(in the rows, 128 means zero)
Known rows, with every way that one mark hangs from another
q_810{q_695{q_651 q_694 q_816{q_771}}}: [ 74 106  85 141  52 144  97 152 115 198  92  94 111 168 132 110  90 118
 164 146 178 124 152  88]
q_693{q_368{q_891}}: [157 137 133 143 107 106 127 137 104 108 114 160 102 179 119 115 122 151
 116 110 153 124 130 144]
q_443{q_695}: [141 151 120 130 113 148  99 111 138 134 145 138 118 106 125 150 120 103
 129 141 128 158 128 135]
q_810{q_695{q_651}}: [ 98 137  82 116  93 118 136 137 150 160 140 124 109 157 148  96 111 102
 144 135 120 136 146 116]
q_443{q_695{q_990}}: [127 142 111 108  79 161 126 114 141 153 141 111 140 117 146 159 123 106
 151 108 107 148 116 125]
q_771{q_315{q_695{q_990}} q_368}: [137 160 123  91  97 152 169 135 101 153 130 156 121 140 169 119 156 150
 122 122 131 108  93 194]
q_810{q_695{q_651 q_694 q_816 q_990}}: [ 55 109  64  95  40 118 159 125 132 228  82  88 132 195 155 133 107  88
 189 121 154 124 120  83]
q_771{q_315{q_695{q_816}} q_368}: [151 160 130 106 132 127 148 146  77 134 121 160 133 146 129 126 146 151
 120 162 178 125 112 221]
q_695{q_651 q_816{q_771{q_315}}}: [105 112  92 123  92 153 114 163  77 137 107  82 168 148 120 120  99 163
 151 127 165 125 114 165]
q_891{q_816}: [129 127 142  95 157 141 132 131 129 117 128 124 139 124 134 131 133 139
 111 147 139 138 144 123]
q_368{q_891{q_315}}: [144 134 148 120 113 120 107 129  98 103 116 159  93 153 140 152 124 146
 125 128 151 126 115 175]
q_443{q_695{q_651 q_694 q_816 q_990}}: [ 74 102  65  97  25 141 143  89 135 234  74  82 153 163 127 174  84  70
 194 111 154 138 108 100]
q_315{q_695{q_990}}: [102 138 122 110  78 135 164 112 119 165 152 112 146 133 150 132 134 120
 141 100 111 115 127 151]
q_810{q_695{q_694 q_816}}: [103 134 116 125 104 114 113 136 117 177  93 136  94 167 145 135 128 101
 150 165 181 134 134 104]
q_771{q_315{q_695} q_368}: [152 167 135 115 131 138 142 133  96 131 136 181  99 132 153 108 151 148
 101 150 151 114 113 209]
q_891{q_315{q_695} q_816}: [113 165 146  82 132 137 139 114  87 106 151 152 106 124 155 142 138 123
 105 178 150 150 145 188]
q_891{q_315 q_816}: [124 148 141  77 145 139 130 134 100  95 122 140 120 127 154 151 137 137
 114 170 149 154 129 153]
q_771{q_315{q_695{q_816 q_990}} q_368}: [136 151 116  84  98 140 172 144  77 154 115 138 155 155 147 134 158 153
 141 129 165 116  96 207]
q_315{q_695{q_651 q_694 q_990}}: [ 51 108  85 104  23 128 184  75 136 242 101 102 123 168 155 128  93  85
 164  99 126 100 124 115]
q_891{q_315}: [124 142 124 111 123 129 126 129  99 102 121 151 106 130 145 148 135 129
 123 149 135 146 116 163]
q_771{q_368}: [152 130 124 128 137 134 132 145 140 137 111 152 118 129 119 117 139 144
 114 131 138 125 127 134]

Rows
[171 148 147 116 126 126 119 143  68 133 113 169 118 170 127 126 138 174
 120 137 196 105 116 236] -> q_771{q_315{q_695{q_816}} q_368{q_891}}
[132 152 149 147 107 169 108 146  70 115 159 137 107 109 153 111 130 165
 113 145 146 113 123 196] -> q_816{q_771{q_315{q_695}}}
[ 78  90  86 113  79 106 144 101 124 210  64  97 140 174 110 139  86  93
 167 127 174 117 122 106] -> q_695{q_651 q_694 q_816}
[164 138 137 116 122 129 108 148 103 110  96 184  84 157 130 137 135 160
 113 134 158 123 115 182] -> q_771{q_368{q_891{q_315}}}
[163 141 134 145 130 178  93 184  94 114 113 155 115 117 136 105 146 194
 106 140 150 112 103 166] -> q_816{q_771{q_315 q_368}}
[ 92 134 127  91  72 135 172 102  74 197  92 118 132 165 168 154 132 118
 159 133 175 105  90 174] -> q_771{q_315{q_695{q_694 q_816 q_990}}}
[140 160 145 110 118 182  98 163  79 103 142 157 106 110 137 127 138 168
  86 175 166 139 153 187] -> q_891{q_315{q_695} q_816{q_771{q_368}}}
[105 118 100 108  62 147 121  98 122 205  86 100 137 143 133 184 110  89
 173 122 160 144 108 108] -> q_443{q_695{q_694 q_816 q_990}}
[152 148 155 121 108 156  88 170  63  67 118 156  98 156 137 126 127 196
  92 142 179 145 142 164] -> q_693{q_368{q_891{q_315 q_816{q_771}}}}
[169 124 153 104 157 144 107 151 136 120 104 160 116 153 126 121 135 177
  99 128 165 117 138 137] -> q_771{q_368{q_891{q_816}}}
[122 119 122 110  86 173 121 178  70 130 115  80 177 139 143 143 134 183
 155 112 157 115  93 159] -> q_695{q_816{q_771{q_315}} q_990}
[120 150  96 105  97 130 167 123 107 161 124 158 110 151 144  98 121 132
 120 136 145 114 112 204] -> q_771{q_315{q_695{q_651}} q_368}
[145 126 161 115 120 171  68 164  77  84 123 137 107 131 140 144 118 192
 108 140 169 130 138 160] -> q_368{q_891{q_315 q_816{q_771}}}
[136 154 165  88 124 133 121 113  79 103 142 163  92 145 153 152 123 145
 106 152 164 132 142 205] -> q_368{q_891{q_315{q_695} q_816}}
[118 142 140  99  61 130 142 112  83 133 141 144 103 158 164 154 128 139
 137 102 137 116 119 195] -> q_368{q_891{q_315{q_695{q_990}}}}
[144 140 114 116  92 128 148 125 103 163 118 171  96 175 137  97 112 152
 119 117 158  97 116 220] -> q_771{q_315{q_695{q_651}} q_368{q_891}}
[ 97 141  96  97  89 112 164 111  79 156 129 114 151 164 131 121 108 118
 151 140 164 124 117 210] -> q_771{q_315{q_695{q_651 q_816}}}
[115 112 135 140 103 159  93 149  69 157  77 119 123 142 137 140 119 161
 138 149 194 108 100 143] -> q_695{q_694 q_816{q_771{q_315}}}
[112 155 128 105 107 114 139 121  59 118 135 134 124 145 127 160 124 115
 136 166 169 147 134 209] -> q_891{q_315{q_695{q_816}}}
[ 76 143 134  67  76 153 162  90  95 176 106 139  98 143 183 164 133 110
 134 151 155 128 119 147] -> q_891{q_315{q_695{q_694 q_990}} q_816}
[ 92 106  78 100  55 165 143 162  81 157 102  59 189 159 138 130 109 164
 174  95 149 112  97 151] -> q_695{q_651 q_816{q_771{q_315}} q_990}
[141 128 128 147 103 156  99 167  82 141 131 125 146 125  93 121 125 164
 118 143 176 122 157 170] -> q_315{q_695{q_816{q_771{q_368}}}}
[157 156 158  92 130 140 119 132  92 111 125 191  81 149 141 137 136 164
  91 157 179 130 141 212] -> q_771{q_368{q_891{q_315{q_695} q_816}}}
[ 75  78  87 141  61 145 105 131 104 203  73  76 145 157 102 130  76 129
 164 122 176 111 136 101] -> q_695{q_651 q_694 q_816{q_771}}
[138 164 138 114  84  89 137 128  37 100 122 171 104 195 119 145 122 140
 124 144 198 147 136 229] -> q_693{q_368{q_891{q_315{q_695{q_816}}}}}
[126 163 124 102  50 117 163 120  65 117 131 167  97 186 158 144 130 142
 125 104 147 130 119 196] -> q_693{q_368{q_891{q_315{q_695{q_990}}}}}
[ 60 114  75 103  40 127 162 113 156 228  97 112 100 178 176 116 109  85
 175 114 124 117 123  75] -> q_810{q_695{q_651 q_694 q_990}}
